Each row was made from one small tree. The marks that hang from a mark follow it in brackets, in alphabetical order. Every link used is in the known rows. Write each row's tree.
Known rows
foduz(bodo(kifi(kareg sovu(tenan tidin)))): [ 1.23  1.64  4.01 -0.42 -1.74 -0.22 -3.45  2.16  0.18  0.41 -0.97  0.72
 -3.61  0.13  3.69  0.09  0.34 -3.27 -0.84  0.53 -0.40  0.34]
bodo(foduz kifi(kareg)): [-0.15  1.91  1.62 -1.16 -0.73 -0.44 -4.36 -1.66 -1.47  0.72 -0.85  0.70
 -1.33  1.58  2.82  1.51 -0.62 -3.07 -1.58  0.32 -2.36 -0.14]
ruli(foduz(bodo)): [ 0.76 -0.18  2.78 -0.71  1.63 -0.14 -1.52  0.48  1.43  1.25 -1.09 -2.73
 -1.68  0.80  2.19 -2.67  1.27 -0.96  0.25  2.28  0.32 -1.72]
nedo(kifi(bodo sovu)): [-1.66  1.34  1.25 -0.22 -0.48 -0.67 -3.51  5.44  1.54  0.98 -2.66 -0.77
 -2.88 -0.82  2.13 -0.59  2.66 -1.27  2.27  1.18  0.11  1.86]
tenan(sovu): [-0.73 -0.90 -1.75 -0.46 -0.33  0.00 -1.28 -1.09  0.56  1.49 -1.65 -1.32
 -0.55  0.89  1.49 -1.21 -0.19 -0.18  0.84  2.37  0.25 -1.14]
kareg(kifi(bodo(foduz) sovu)): [-1.91  2.30  1.59 -0.97 -1.43 -0.62 -2.00 -2.16  2.12  0.95 -3.14 -0.53
 -3.05  0.50  3.45 -1.65  0.06  0.26  0.71  0.82 -0.75  2.02]
kizav(neto(kifi(sovu))): [-1.08  1.79 -1.85  0.84  0.58  0.92 -2.68 -4.92  1.34  1.43 -3.59  1.98
 -2.93  2.06  2.68 -1.17  0.51 -3.73 -0.51  1.30 -0.96 -0.65]
bodo(foduz kifi): [ 0.96  1.12  1.69 -0.95  0.01 -0.11 -4.20 -2.52 -0.90  1.03 -0.45 -0.84
 -0.78  2.26  1.69  0.98  0.06 -1.65 -0.94 -0.08 -1.88 -0.50]
bodo(foduz kifi(kareg sovu(tenan))): [-0.04  3.17  1.81 -1.22 -1.92 -0.36 -5.38 -1.95 -1.28  1.01  0.12  1.42
 -3.00  1.18  3.81  1.42 -1.15 -4.01 -1.47 -0.48 -2.28 -0.14]
ruli(foduz(bodo(kifi(kareg sovu(tidin))))): [ 0.55  1.17  5.06 -0.50  0.11 -0.18 -3.93  0.15  0.65  1.01 -1.23 -1.51
 -3.09  0.88  3.47 -1.50  1.30 -3.75 -0.95  1.41 -0.68 -1.10]
kifi(bodo(foduz) kareg sovu(tenan tidin)): [-2.33  3.71  1.54 -1.09 -3.63 -0.30 -4.09 -0.40  0.41  0.96 -1.34  1.93
 -5.45 -1.84  5.78 -0.79  0.59 -3.19 -1.87 -0.60 -2.36  1.63]
kifi(bodo): [-1.27  1.05  0.92 -0.29 -0.22 -0.28 -0.61  1.22  1.41  0.58 -1.67 -1.46
 -3.10  0.06  1.95 -1.37  1.90  0.25  0.96  2.14 -0.94  0.67]
kizav(neto(kifi)): [-0.31  1.09 -2.67  0.69  0.79  0.97 -2.24 -4.07  0.96  1.07 -3.63  1.43
 -2.12  2.26  2.12 -1.26  1.02 -2.63 -1.02  1.32 -0.92 -0.75]
kizav(neto(kifi(bodo sovu))): [-1.75  2.37 -1.14  0.91  0.31  0.87 -2.61 -4.35  1.83  1.30 -4.01  1.86
 -3.96  1.58  3.20 -1.46  1.20 -3.76  0.06  1.88 -1.38 -0.04]
kizav(neto(kifi(bodo(foduz) kareg sovu(tenan tidin)))): [-1.60  3.39 -1.43  0.11 -1.55  0.74 -4.35 -4.26  0.81  1.20 -3.91  3.66
 -4.64  0.62  5.03 -0.99  1.15 -4.58 -2.16  0.12 -2.27  0.38]
kizav(neto): [-0.61  0.62 -1.18  0.40  0.22  0.21 -0.23 -5.32  0.63  1.02 -3.25 -0.41
 -1.91  1.71  2.37 -1.05  0.61 -1.36  0.97  1.23 -0.31 -0.76]
bodo(foduz): [-0.21  0.50 -0.30 -1.13  0.05 -0.24 -2.39 -2.70  0.19  1.43 -0.94 -0.76
 -0.49  0.67  1.94 -0.62 -0.35 -0.50 -0.96  0.30 -1.22 -0.46]
soze(kareg(kifi(sovu(tidin)))): [-0.36  1.51 -0.85  0.59 -1.78 -1.07 -2.56 -2.04  1.22  0.93 -2.90  0.36
 -1.70  0.63  3.60 -1.36  0.20 -2.42 -1.51  1.18 -0.83  3.66]
neto(kifi(bodo kareg sovu(tenan tidin)) kizav): [-1.21  3.39 -1.39 -0.94 -2.30  0.76 -5.50  4.48  1.64  0.02 -2.25  5.79
 -5.35 -1.21  5.05 -0.68  3.23 -4.71 -5.79  0.13 -1.57  2.85]
nedo(kifi(bodo)): [-0.66  0.49  0.41 -0.52 -0.13 -0.64 -2.75  6.91  1.09  0.50 -2.67 -1.23
 -1.77 -0.53  1.37 -0.57  3.42  0.47  1.84  1.19  0.16  1.60]

Which tree is each row?
[-0.77  2.20  2.96  0.01 -2.16 -0.29 -4.16 -0.34 -0.47  0.53 -1.07  0.54
 -3.66  0.93  3.13  0.86  0.39 -4.04 -1.31  0.29 -1.59  0.87] => bodo(kifi(kareg sovu(tidin)))
[-1.94  2.43 -2.12  0.55 -0.13  0.66 -2.88 -4.42  0.94  1.23 -3.93  3.15
 -3.36  1.47  3.63 -0.76 -0.17 -4.81 -1.27  1.63 -1.32 -0.27] => kizav(neto(kifi(kareg sovu)))
[-0.76  2.42  1.72 -1.07 -3.16 -0.32 -2.89 -1.35  1.65  0.79 -2.58  0.01
 -3.91  0.04  4.01 -1.98  1.07  1.16 -0.66 -1.23 -0.75  2.32] => kareg(kifi(bodo(foduz) sovu(tenan tidin)))
[ 1.30  1.63  2.68  0.09 -2.13  0.19 -4.20 -0.03 -0.31  0.70  0.20 -0.62
 -3.56  1.43  2.29  0.24  1.36 -1.80 -1.06 -0.94 -0.92  0.15] => bodo(kifi(sovu(tenan tidin)))
[ 1.05  1.49  4.31 -0.81  0.25 -0.17 -3.63  1.19  0.45  0.94 -0.18 -1.19
 -3.27  1.16  3.45 -1.30  0.82 -3.03 -0.09  1.56 -0.39 -1.63] => ruli(foduz(bodo(kifi(kareg sovu(tenan)))))
[-1.28  2.55  0.24 -0.49 -3.54 -0.29 -2.99  0.65  0.08  0.75 -0.78  1.59
 -4.53 -1.24  4.28 -0.72  0.01 -2.56 -2.15 -0.50 -0.89  1.09] => kifi(kareg sovu(tenan tidin))
[ 1.81  1.10  3.56 -0.29 -0.37 -0.03 -2.77  1.51  0.68  0.71 -0.31 -0.58
 -2.95  0.99  2.44 -0.16  0.15 -2.18  0.61  1.08  0.14 -0.57] => foduz(bodo(kifi(sovu(tenan))))
[-2.42  3.21 -0.92  0.35 -1.01  0.73 -4.14 -5.14  1.12  1.25 -4.67  3.43
 -4.27  0.71  4.82 -0.99  0.86 -5.28 -2.02  0.68 -2.37  0.53] => kizav(neto(kifi(bodo(foduz) kareg sovu(tidin))))
[-1.10  1.76 -2.80  0.29  0.17  0.66 -2.18 -3.59  0.62  0.87 -3.97  2.82
 -2.53  1.58  2.99 -0.76  0.52 -3.50 -1.75  1.70 -1.35 -0.38] => kizav(neto(kifi(kareg)))
[-2.76  2.38  1.26 -1.08 -1.05 -1.02 -4.68  4.61  0.65  1.00 -2.96  1.00
 -2.88 -1.56  3.78  0.25  1.32 -3.09  0.95  1.03 -1.05  2.17] => nedo(kifi(bodo(foduz) kareg sovu))
[-0.66  2.13  1.64 -0.56 -3.25 -0.25 -1.96  0.45  2.03  0.38 -2.58 -0.30
 -4.48  0.11  3.54 -2.12  1.60  1.64 -0.36 -0.56 -0.14  2.42] => kareg(kifi(bodo sovu(tenan tidin)))
[-1.43  2.81 -2.28 -1.71 -0.24  0.46 -4.82  3.11  1.23  0.18 -2.92  5.38
 -2.82 -0.32  4.12 -0.16  2.36 -4.33 -5.34  1.36 -2.23  2.18] => neto(kifi(bodo(foduz) kareg) kizav)
[-0.49  2.65 -2.42 -1.00 -2.02  0.87 -5.50  3.49  1.00  0.27 -1.59  5.84
 -4.00 -0.66  4.33 -0.40  1.95 -4.64 -6.66 -0.50 -1.03  2.32] => neto(kifi(kareg sovu(tenan tidin)) kizav)
[-0.89  1.41  0.87 -1.30 -1.05 -0.56 -1.33 -1.14  1.58  0.51 -3.14 -0.94
 -2.05  0.83  2.65 -1.70  0.91  2.05  0.28  0.77 -0.72  1.74] => kareg(kifi(bodo(foduz)))
[-1.57  3.18 -1.34  0.59 -1.66  0.86 -3.42 -3.07  1.07  0.84 -3.85  3.39
 -5.11  0.64  4.59 -1.28  1.52 -4.15 -1.79  0.64 -1.75  0.51] => kizav(neto(kifi(bodo kareg sovu(tenan tidin))))
[-2.61  3.81  0.72 -1.31 -2.50 -0.56 -3.23 -0.35  0.48  1.03 -0.81  1.87
 -4.97 -1.46  5.34 -0.47 -0.35 -3.23 -0.57  0.89 -2.20  1.11] => kifi(bodo(foduz) kareg sovu(tenan))
[-3.78  3.52  1.45 -1.05 -1.47 -0.78 -2.95 -1.71  0.95  1.15 -2.05  1.35
 -4.39 -1.19  5.06 -0.29 -0.72 -4.16  0.05  1.83 -2.34  1.28] => kifi(bodo(foduz) kareg sovu)
[-0.96  2.93  2.36 -0.92 -1.09 -0.44 -5.07 -2.87 -0.93  1.18 -0.81  0.97
 -2.39  1.22  3.53  1.46 -1.32 -4.74 -1.01  0.43 -2.40  0.14] => bodo(foduz kifi(kareg sovu))
[ 1.71  0.90  4.50 -0.63  0.75  0.00 -3.63  0.30  0.75  1.17  0.04 -2.20
 -2.86  1.52  2.61 -1.71  1.29 -2.26  0.37  1.39 -0.07 -1.85] => ruli(foduz(bodo(kifi(sovu(tenan)))))
[-0.17  1.90 -1.98  0.88 -0.93  1.14 -3.40 -4.36  1.11  1.33 -3.11  2.28
 -3.63  1.71  3.25 -1.50  1.17 -3.01 -1.86 -0.17 -0.94 -0.31] => kizav(neto(kifi(sovu(tenan tidin))))
[ 1.07  1.92  2.20 -0.08 -1.28  0.04 -3.52 -0.13 -0.26  0.75  0.62 -0.61
 -3.32  1.83  1.86  0.43  0.58 -1.84  0.16  0.28 -0.74 -0.28] => bodo(kifi(sovu(tenan)))
[-1.62  1.89  2.37 -0.33 -2.37 -0.46 -1.55 -0.40  2.39  0.50 -3.47 -0.80
 -3.97  0.18  3.28 -2.16  1.31  0.74  0.16  0.23 -0.28  2.69] => kareg(kifi(bodo sovu(tidin)))
[-2.44  3.24 -1.26 -0.83 -0.53  0.40 -4.47  3.50  2.04  0.26 -2.68  5.36
 -4.55 -0.69  4.32 -0.41  1.97 -5.48 -4.34  2.08 -1.62  2.67] => neto(kifi(bodo kareg sovu) kizav)
[ 1.05  1.83  3.67 -0.54 -1.05 -0.31 -2.81  2.11  0.21  0.44 -0.62  0.71
 -3.38  0.39  3.40  0.23 -0.51 -3.43  0.11  1.41 -0.31 -0.04] => foduz(bodo(kifi(kareg sovu(tenan))))
[-0.20  2.12 -0.18  0.40 -2.54 -1.01 -2.78 -0.55  1.43  0.69 -2.67  0.56
 -3.29  0.10  4.35 -1.57  1.29 -1.97 -0.91  0.99 -1.09  3.83] => soze(kareg(kifi(bodo sovu(tenan tidin))))
